Each row comes from the steps of one path. Every step used is in the known rows, and no mark comes twice. Write the path behind each row, first mark first.
Known rows
x-z: -104,12,-26,22,-94,128,-9,46,110,-174,-81,130,-34,84,-121,-146,-57,94,-7,-12,-13,93,-93,-51,134,-17,60,6,128,13,-336,132,-102,-46,-178,237,52,-32,-2,-56,169
g-x-b: -182,36,-70,157,5,111,81,22,147,55,128,155,-75,108,-145,-27,-16,115,-113,63,-82,72,39,167,-8,-57,49,-24,243,-35,-12,79,-286,-7,-81,194,14,168,-42,-172,94
z-f: 50,31,27,214,60,112,109,-264,119,-275,-39,226,-38,163,-139,84,-9,66,-27,-30,71,31,34,89,-39,96,19,46,203,-106,43,46,-83,-9,35,-16,79,129,48,-93,135
d-j-s-z-f-a: -42,-184,-60,214,219,277,-15,-37,136,-115,-146,286,-187,97,-187,43,-38,165,-175,-241,-88,53,-10,-227,-63,78,108,-39,144,-5,198,21,126,-21,-8,-2,248,-211,408,-70,323
b-n: 124,-44,7,71,-82,45,57,47,123,-162,-146,-93,-248,15,-191,88,-46,205,-4,48,-172,42,54,-98,-18,20,49,-89,61,-124,-71,91,-89,-78,81,100,74,-46,125,-30,154
h-p: 20,49,-21,91,-51,91,145,18,30,-132,111,89,-56,1,-262,-57,67,70,197,20,-137,125,23,-22,200,-64,98,-53,118,99,-182,101,-88,-6,140,-106,79,-51,50,-84,163
c-p: 77,103,-18,8,23,102,280,107,15,-124,22,1,-129,-6,-26,-58,-34,103,-185,-31,-14,200,-40,3,71,61,120,-116,62,33,70,80,-62,52,144,38,5,49,36,-124,166
c-a-h: 84,-31,-7,346,50,126,-3,293,-101,-43,11,127,-109,-163,-4,80,4,196,-41,-119,31,136,-28,58,-72,-1,260,-19,300,-64,-33,-16,-135,122,182,17,-113,34,-75,66,264
z-f-a-d-j: -9,2,-181,166,159,64,-133,68,51,40,-72,294,-18,-49,-108,66,168,156,-73,-274,15,198,18,-416,7,-24,73,-14,128,-52,70,-39,408,-12,128,-7,137,-174,172,-137,182
w-t-a-h-p: 138,97,71,182,-46,98,22,113,-83,47,176,202,-48,18,-226,-151,190,67,235,25,-114,138,-107,52,178,-25,250,67,229,-34,-343,52,-54,24,146,-65,-139,-77,20,131,314
d-z-y: -34,120,-58,-43,41,77,141,151,47,-392,-9,149,22,145,140,-50,-54,235,-19,-175,146,97,55,105,-79,11,78,-14,188,-59,-51,17,54,25,1,181,127,269,-124,-221,60
q-z-f-a-h-p: 15,-87,24,306,49,207,-65,213,34,-128,119,284,-55,54,-208,-16,56,165,229,-148,-212,185,37,-12,213,-47,251,101,266,-34,-221,190,-71,21,-13,-33,48,-20,187,100,281
p-c: 15,16,-100,276,-49,17,197,45,102,-255,-107,506,-137,133,-136,204,-22,-107,-12,-43,23,111,66,-14,-35,-37,19,-64,119,74,-26,-14,-46,44,22,-59,10,-14,-121,-32,192
d-j-s-z-f-a-h: -2,-67,-78,367,170,267,-155,179,88,-15,-145,363,-118,101,-128,-17,5,191,-60,-310,-38,105,4,-177,-28,0,227,55,210,-83,64,37,85,125,20,-6,116,-220,331,52,320
z-s: 25,76,-24,-23,9,-14,44,111,121,-204,-6,265,-87,86,-144,107,-4,45,-28,-70,8,38,41,120,-56,89,-46,-103,55,-155,39,45,-80,53,55,13,118,193,59,-142,67
x-z-y: -130,60,-32,-108,-14,34,154,211,136,-515,-96,231,-16,267,-170,-109,-57,105,-8,-115,112,53,4,137,69,39,94,37,205,-41,-253,124,-115,-27,-193,176,192,257,-85,-89,150
y-z-f-a-h-p: 63,-32,3,311,65,148,-92,96,82,-166,132,309,-58,6,-255,-111,60,106,197,-135,-204,213,0,-82,256,-7,261,62,292,105,-174,226,-71,37,138,9,67,-21,179,156,242
y-z-s-j: 56,-13,-108,6,125,-40,-166,34,152,-308,-15,353,17,172,-219,147,-1,62,-57,-8,-210,78,16,-132,-76,121,31,-112,103,44,2,205,-99,-67,85,101,-67,30,205,-3,146
s-z-f-a-h-p: 43,-45,14,315,94,215,-20,166,38,-163,42,297,-64,90,-250,-100,31,50,186,-152,-225,169,15,-57,191,-84,242,56,266,44,-19,112,-60,-4,50,-94,37,-93,200,155,301
y-z-f: 93,57,3,211,52,108,-91,-281,174,-296,53,317,14,147,-155,-17,20,105,-46,-50,-37,59,43,-8,12,186,63,11,237,33,-66,252,-110,-27,118,110,115,183,104,-28,89
p-c-a-d-z: 77,50,-151,233,31,182,-102,211,-141,-66,-28,427,-48,-199,413,-7,-75,148,-16,-164,31,279,52,-147,-108,-49,56,-108,82,45,-14,-91,276,62,154,165,-108,19,-90,-71,175
x-g: -142,-7,-114,-22,-94,-23,118,58,113,-65,-68,-140,-143,49,-87,-61,157,110,-99,-5,22,115,-48,-84,94,-8,59,-38,173,19,-179,-7,-111,-63,146,60,67,-147,-7,-78,283
z-f-a-d: 10,-112,-83,165,91,83,-129,157,64,-146,18,402,-177,53,-45,23,74,37,24,-243,-7,188,-2,-126,33,61,97,44,119,-129,143,-16,287,-82,200,97,-43,-84,64,33,200
t-a: 104,-64,24,61,-36,47,65,55,-64,-72,52,64,-100,19,-91,2,120,141,-93,50,-39,14,-221,-64,-5,167,176,21,209,-76,-165,-83,-37,-5,115,62,-134,-20,-120,124,188
a-h-p: 46,108,-29,232,-57,110,30,184,4,-73,103,171,-10,21,-219,-103,84,79,274,-58,-118,168,27,10,214,-112,202,33,183,40,-243,119,-109,93,140,-105,-11,-54,32,40,188
g-x-z-y: -238,88,-46,-15,54,16,172,188,178,-503,-51,303,58,312,-266,-112,56,137,-39,-51,59,30,-19,330,78,36,98,9,219,-80,-317,129,-265,21,-179,120,154,287,-136,-187,160
f-a-d-z-y: -49,31,-118,-48,83,78,-3,351,25,-355,14,298,-49,108,194,-84,-18,211,8,-307,107,194,52,-14,-47,11,113,9,149,-73,28,-23,285,-14,81,240,56,169,-93,-125,112
h-p-c-a-s-j: 71,-107,-85,384,162,113,133,20,-46,-316,-61,513,-68,-17,-81,213,-91,210,53,4,-216,173,-35,-17,-22,-36,62,-91,-73,168,-53,41,-111,11,174,-165,-106,-152,69,123,294
q-a-d: 46,-6,-109,56,-139,42,-165,400,-44,-49,115,325,-116,-185,11,-63,77,146,67,-174,63,160,106,-151,40,93,79,8,119,-155,-202,2,217,-25,256,12,-101,-84,-53,64,146
f-a-s: -19,-155,-34,288,65,154,60,83,77,-69,79,282,-220,-22,8,31,-26,369,-3,-229,-78,139,-152,60,77,9,55,-20,-138,-34,6,22,64,-18,254,75,48,-202,-10,19,116
a-s: 29,44,-49,265,-29,138,61,-10,55,-92,72,287,-78,63,38,-19,-8,352,71,-137,-18,87,-76,152,42,0,-12,-28,-191,-45,-121,67,-23,52,259,-1,30,-97,-89,-50,22
y-z-f-a-d-j: 27,9,-203,172,151,61,-263,53,76,29,-22,353,12,-52,-109,2,183,182,-80,-278,-55,212,32,-482,44,33,103,-41,146,38,6,99,384,-28,173,75,157,-138,214,-104,147
j-s-z-f: 34,31,-18,194,71,311,-14,-158,123,-256,-141,377,-78,296,-136,-55,-88,74,-60,-100,-36,-37,105,53,-115,130,17,-24,59,-61,81,99,-92,45,-4,-82,183,-29,318,-72,235
p-c-a-f: 83,-42,74,273,32,65,127,-271,-73,-226,-104,465,-178,-122,91,173,-115,210,-121,-75,-6,130,-60,138,-89,27,107,-7,237,126,-24,22,58,90,154,-198,27,16,-107,212,265
q-a: 24,-95,9,83,-116,68,61,218,2,-99,110,97,-153,-250,-103,31,-8,239,-55,-65,67,52,48,-62,18,123,109,-13,262,-107,-247,19,-46,-21,118,-1,20,-33,-20,22,171
z-f-a: -23,-217,35,216,163,123,96,-90,138,-215,-10,196,-226,44,-171,136,-20,104,-113,-155,-17,98,-82,-44,9,83,123,34,262,-65,186,-6,34,-96,51,98,85,-39,128,-19,247
w-t-a: 147,-10,114,19,-9,40,74,-95,-63,96,137,97,-140,57,-129,-13,201,74,-80,80,27,11,-222,66,-63,137,134,17,210,-144,-187,-75,42,-129,139,104,-205,-72,-80,1,311
q-z-f-a-h-p-c: 16,-69,-36,458,28,153,61,191,77,-280,-35,712,-84,151,-191,151,-17,-63,187,-123,-170,216,128,2,125,-66,168,69,230,57,-183,131,-73,76,-114,-123,62,42,94,156,333
j-s-z-f-a-d: 1,-113,-126,146,94,227,-208,220,67,-126,-57,516,-219,141,-45,-72,2,37,5,-291,-66,141,52,-150,-20,100,79,-6,2,-87,158,13,283,-35,179,44,31,-199,253,47,274
j-s-z-f-a: -32,-223,0,207,168,287,6,-11,143,-204,-93,315,-262,149,-167,26,-85,100,-136,-209,-99,35,-15,-62,-56,122,114,-24,148,-29,222,30,33,-50,23,39,159,-155,335,-1,320
h-p-c-a: 81,-85,-14,320,63,93,276,115,-90,-279,-39,389,-182,-202,-132,205,-68,6,-23,25,-81,174,56,17,-17,-9,130,-154,220,190,-24,-28,-158,60,108,-175,72,74,-29,29,349
h-p-c-a-d-j: 60,94,-218,230,94,49,-17,196,-106,9,-88,425,19,-213,-96,98,136,85,7,-157,-31,256,107,-390,17,-85,81,-134,93,117,-85,-45,280,85,170,-200,146,-111,89,-107,251
t-w: 162,-54,-74,113,-12,78,-55,78,203,-45,149,47,-71,57,-60,16,65,133,156,-16,-138,16,-249,42,-15,55,160,-39,229,-70,-146,27,-9,2,95,186,67,58,-104,-160,177

Which path is each row?
-28,55,-49,-40,60,88,130,275,79,-463,-58,228,-26,364,-174,-22,2,82,-53,-171,-6,-17,113,96,-97,36,108,-44,197,-41,113,84,-66,-71,-14,-20,142,196,-51,-97,152
s-z-y
21,8,-100,8,149,49,-68,21,68,-228,-92,269,49,103,40,141,-77,129,-56,-26,-112,108,7,-96,-142,2,-23,-90,61,-47,62,23,24,-26,-22,131,-109,12,174,-109,145
d-z-s-j
88,3,-131,249,16,65,16,319,-118,-185,-1,563,-140,-140,-11,86,28,-53,93,-99,-55,258,110,-89,15,-11,99,-107,83,85,-30,-42,142,40,242,-127,-54,9,-56,80,285
h-p-c-a-d
98,-20,84,269,19,77,155,-275,-90,-248,-65,484,-151,-146,17,113,-96,197,-16,-40,-78,169,-43,131,19,-10,125,-7,229,190,-96,64,34,90,161,-265,68,18,-51,231,285
h-p-c-a-f
148,43,189,27,-28,40,-5,-442,-66,43,79,237,-123,72,18,-67,118,254,-58,1,6,32,-265,179,-21,106,133,135,219,-75,-223,31,186,-59,188,-43,-161,-101,-77,208,257
w-t-a-f
15,-171,-65,317,235,194,-34,-140,72,-234,-52,367,-41,97,104,109,-103,356,-33,-145,-150,160,-132,-90,-49,-10,43,25,-51,7,71,24,91,-66,99,122,-128,-226,176,47,197
d-z-f-a-s-j
112,-7,-1,231,-32,121,39,13,-57,-71,94,287,-68,34,61,-60,57,384,9,-63,-63,59,-242,107,41,122,77,26,-130,-81,-233,-21,-23,67,242,7,-75,-73,-125,158,81
t-a-s
48,-4,-140,-18,87,37,-200,237,-3,-206,-40,405,35,-47,109,77,-62,163,-9,-93,-81,154,65,-180,-118,59,-8,-60,63,-122,-50,12,156,-27,52,111,-152,-1,179,9,167
q-a-d-z-s-j
-59,-24,-201,126,75,272,-232,153,90,68,-103,446,-126,44,-56,-5,41,295,-24,-292,-3,113,110,-262,-46,124,55,-45,-79,-93,-185,87,302,145,69,-21,286,-258,454,-202,271
q-z-f-a-d-j-s
3,-194,-49,316,235,126,18,-114,108,-271,-51,385,-97,152,-101,173,-59,290,-29,-115,-156,112,-126,-45,-30,27,50,35,-44,-11,97,36,15,-89,136,27,-112,-231,163,90,224
z-f-a-s-j
19,-105,-3,364,135,256,22,-129,78,-143,37,381,-129,-13,188,-22,-97,426,-15,-250,-37,164,-127,86,28,23,17,33,-96,-58,24,21,122,18,159,142,89,-74,63,-2,91
d-z-f-a-s
10,-144,10,365,126,186,73,-105,114,-188,39,389,-179,58,-5,49,-52,353,-8,-222,-43,120,-133,126,46,53,35,41,-90,-80,52,36,41,-10,199,42,95,-86,61,41,132
z-f-a-s
94,-29,-37,460,50,96,70,311,-83,-132,-80,417,-128,-113,-5,180,-42,59,-41,-118,35,171,28,48,-92,-37,234,-25,293,6,-22,-49,-133,158,115,-43,-102,45,-123,134,313
p-c-a-h
-10,4,-101,78,-17,321,-66,151,74,-77,-96,251,-157,224,-110,-116,-76,116,-45,-125,-125,-30,83,-52,-92,64,50,-139,-46,36,30,95,-42,42,84,-51,114,-243,263,-102,247
j-s-z
121,21,6,241,-36,70,-75,259,-76,-8,34,164,-43,45,-52,-44,123,159,13,-62,-11,77,-175,-16,16,70,288,107,279,-141,-205,-39,-66,117,123,63,-221,-37,-130,237,207
t-a-h
84,-57,-44,447,54,152,189,63,-55,-208,-25,530,-160,-120,96,162,-110,287,-42,-117,-11,149,-38,173,-68,24,23,-110,-115,61,-48,-25,-91,110,235,-104,52,7,-124,56,184
p-c-a-s
75,-12,-156,129,186,36,-89,191,-37,-299,-162,599,-1,6,143,221,-112,26,-64,-67,-102,205,69,-137,-203,8,-7,-135,46,5,114,-47,122,25,27,62,-158,49,134,6,243
p-c-a-d-z-s-j
91,108,-123,100,61,76,-90,260,-47,-200,-73,611,-40,-104,293,69,-98,49,-31,-163,20,223,104,7,-150,35,-53,-150,14,-85,61,-56,182,128,61,106,37,248,23,-81,128
p-c-a-d-z-s
83,26,5,285,26,139,71,231,-102,-96,91,145,-65,-168,-159,-37,35,143,179,-43,-119,190,18,34,152,-73,252,-31,253,76,-184,76,-164,104,179,-125,-9,8,31,76,282
c-a-h-p
49,-125,-5,362,119,181,-56,-113,146,-202,91,444,-151,46,-8,-12,-36,381,-15,-231,-109,142,-123,59,87,116,60,15,-59,6,-19,168,27,-16,242,124,122,-49,93,92,91
y-z-f-a-s
-135,55,21,247,91,154,54,-260,194,-324,-83,359,90,226,-248,-83,36,85,-47,45,1,37,-51,246,82,72,16,59,210,-114,-267,133,-275,16,-197,73,93,183,43,-126,178
g-x-z-f
-45,16,-205,120,95,210,-125,56,112,31,-144,414,-166,4,-90,-38,34,223,-47,-273,75,119,66,-264,-30,101,35,-58,-81,-46,-69,-1,304,176,162,-50,282,-291,403,-190,261
z-f-a-d-j-s
72,-38,-107,136,27,77,-93,301,-122,-75,44,267,-140,-162,64,46,57,117,-21,-132,20,188,40,-83,-73,51,112,-95,100,-53,42,-52,154,-5,310,9,-106,-16,-77,-6,215
c-a-d
-6,-179,20,225,170,205,27,-124,94,-164,-17,178,-154,-33,71,55,-74,192,-116,-179,-6,149,-86,-97,-19,46,103,25,251,-46,156,-27,138,-69,8,223,62,-24,133,-81,205
d-z-f-a
-79,17,-191,-64,130,165,-35,430,83,-311,-140,421,-109,285,-144,-86,9,163,-72,-351,-10,54,135,-128,-92,69,120,-77,46,-24,93,37,215,35,48,-38,286,-52,229,-124,258
f-a-d-j-s-z-y
77,121,-67,194,48,203,-126,-156,25,-187,-25,365,66,74,239,-84,-27,137,38,-148,87,169,67,-45,-55,36,-3,52,108,-119,-1,13,203,19,70,148,-3,120,47,-109,75
a-d-z-f
-8,32,-32,55,22,133,101,356,31,-459,6,387,-25,215,-70,-83,-57,302,-18,-239,-5,1,113,168,-59,78,83,-8,59,-85,-59,107,-58,-22,64,-73,175,173,-52,31,120
q-a-s-z-y
8,-83,-148,9,193,56,-182,193,50,-196,-75,390,-30,64,81,127,-53,112,-32,-139,-147,189,-19,-212,-106,4,20,-70,37,-64,146,-13,218,-61,42,190,-159,-87,212,-27,194
f-a-d-z-s-j
9,-31,-80,7,135,-31,-4,54,109,-285,-93,292,-23,182,-210,226,-22,31,-48,11,-118,53,14,-55,-115,49,-8,-85,68,-76,91,41,-79,-46,25,2,-93,-10,167,-59,185
z-s-j
127,11,20,462,139,288,113,-151,-7,-393,-95,656,-12,154,-76,34,-110,108,23,-85,-160,90,89,125,-42,36,18,-31,27,68,80,91,-140,28,29,-236,161,109,147,113,247
h-p-c-a-s-z-f
61,29,18,222,90,222,18,-175,86,-270,-87,283,6,286,-151,9,-27,24,-66,-71,-64,-14,74,20,-97,61,30,10,189,-72,166,91,-96,-77,-31,-59,74,82,140,-37,179
s-z-f
-6,-235,26,228,184,213,22,-25,117,-228,-52,238,-191,139,-176,83,-36,70,-144,-182,-126,61,-41,-92,-37,66,123,4,253,-37,292,24,43,-150,-4,63,73,-84,196,31,274
s-z-f-a
24,40,-114,-21,65,82,-187,260,42,-97,10,394,-79,-52,224,-31,-44,127,-1,-244,-22,205,27,-68,-51,27,-26,-93,9,-151,92,-25,276,35,74,225,36,111,105,-115,74
f-a-d-z-s
25,-121,-70,229,54,89,-10,83,18,-192,24,317,-45,-37,-51,106,-49,376,7,-56,-100,84,-41,-52,-23,48,47,0,-47,-41,-189,62,-39,-37,180,-39,-148,-222,67,108,181
q-a-s-j
32,45,-160,-4,132,44,-190,138,38,-206,-81,384,57,112,102,93,-41,93,9,-77,-111,157,40,-153,-125,4,-38,-80,-5,-77,54,15,161,-28,48,135,-169,-16,163,-68,141
a-d-z-s-j
46,110,-132,187,100,293,-149,-77,85,-143,-175,480,10,246,-98,-91,2,94,-39,-196,-25,23,152,-152,-111,92,-5,-27,-1,-69,58,78,139,70,38,-132,218,-98,367,-102,224
a-d-j-s-z-f
56,63,-112,179,53,291,-165,27,46,-136,-140,497,-26,96,-85,-109,-25,162,-61,-204,3,23,184,-172,-99,153,24,-5,70,-109,-50,74,139,69,32,-155,227,-100,393,-26,250
q-a-d-j-s-z-f
-34,-33,-215,85,79,307,-207,280,48,75,-131,348,-140,112,-92,-112,24,163,-88,-296,-146,73,78,-357,-71,16,76,-146,-70,47,92,39,259,33,110,-45,180,-393,381,-109,288
f-a-d-j-s-z
13,145,-237,93,31,29,-144,132,6,119,-47,210,61,-42,-80,14,202,166,-11,-205,39,167,59,-396,5,-72,37,-69,40,-37,-72,-10,358,23,174,-48,82,-190,50,-219,104
a-d-j
112,53,-67,-53,139,27,-188,57,-33,-96,-15,411,31,119,92,56,53,72,-17,-17,-93,132,-69,-96,-169,61,7,-43,39,-144,-21,-39,213,-96,54,169,-279,-39,162,-19,253
w-t-a-d-z-s-j
83,15,-122,-24,128,23,-195,149,-42,-206,-72,390,60,100,113,72,-1,117,-32,-35,-138,143,-61,-183,-135,80,31,-43,41,-106,-2,-38,162,-17,39,142,-232,-3,133,60,174
t-a-d-z-s-j
58,42,-53,370,-105,60,135,282,21,-233,-8,619,-101,-60,-199,61,-10,-56,195,-63,-56,195,128,-17,152,-76,154,18,226,92,-295,49,-103,137,26,-199,21,-10,-36,184,280
q-a-h-p-c
18,40,-198,115,79,315,-176,263,-55,49,-157,322,-94,15,-38,-91,-6,203,-114,-212,-111,63,111,-283,-152,37,78,-197,-52,54,50,33,172,86,142,-117,184,-273,348,-128,304
c-a-d-j-s-z
7,91,-241,180,33,190,-15,190,-15,3,-151,549,-144,-133,-95,-9,11,145,41,-179,6,187,137,-256,-3,27,45,-170,-107,132,-221,-16,208,260,197,-224,289,-255,334,-142,329
h-p-c-a-d-j-s
88,-1,30,318,48,273,-17,-93,42,-273,-19,442,0,140,-32,-53,-77,254,-32,-135,-56,7,70,89,-53,111,13,42,55,-121,-11,112,-76,-29,44,-111,111,58,137,91,145
q-a-s-z-f
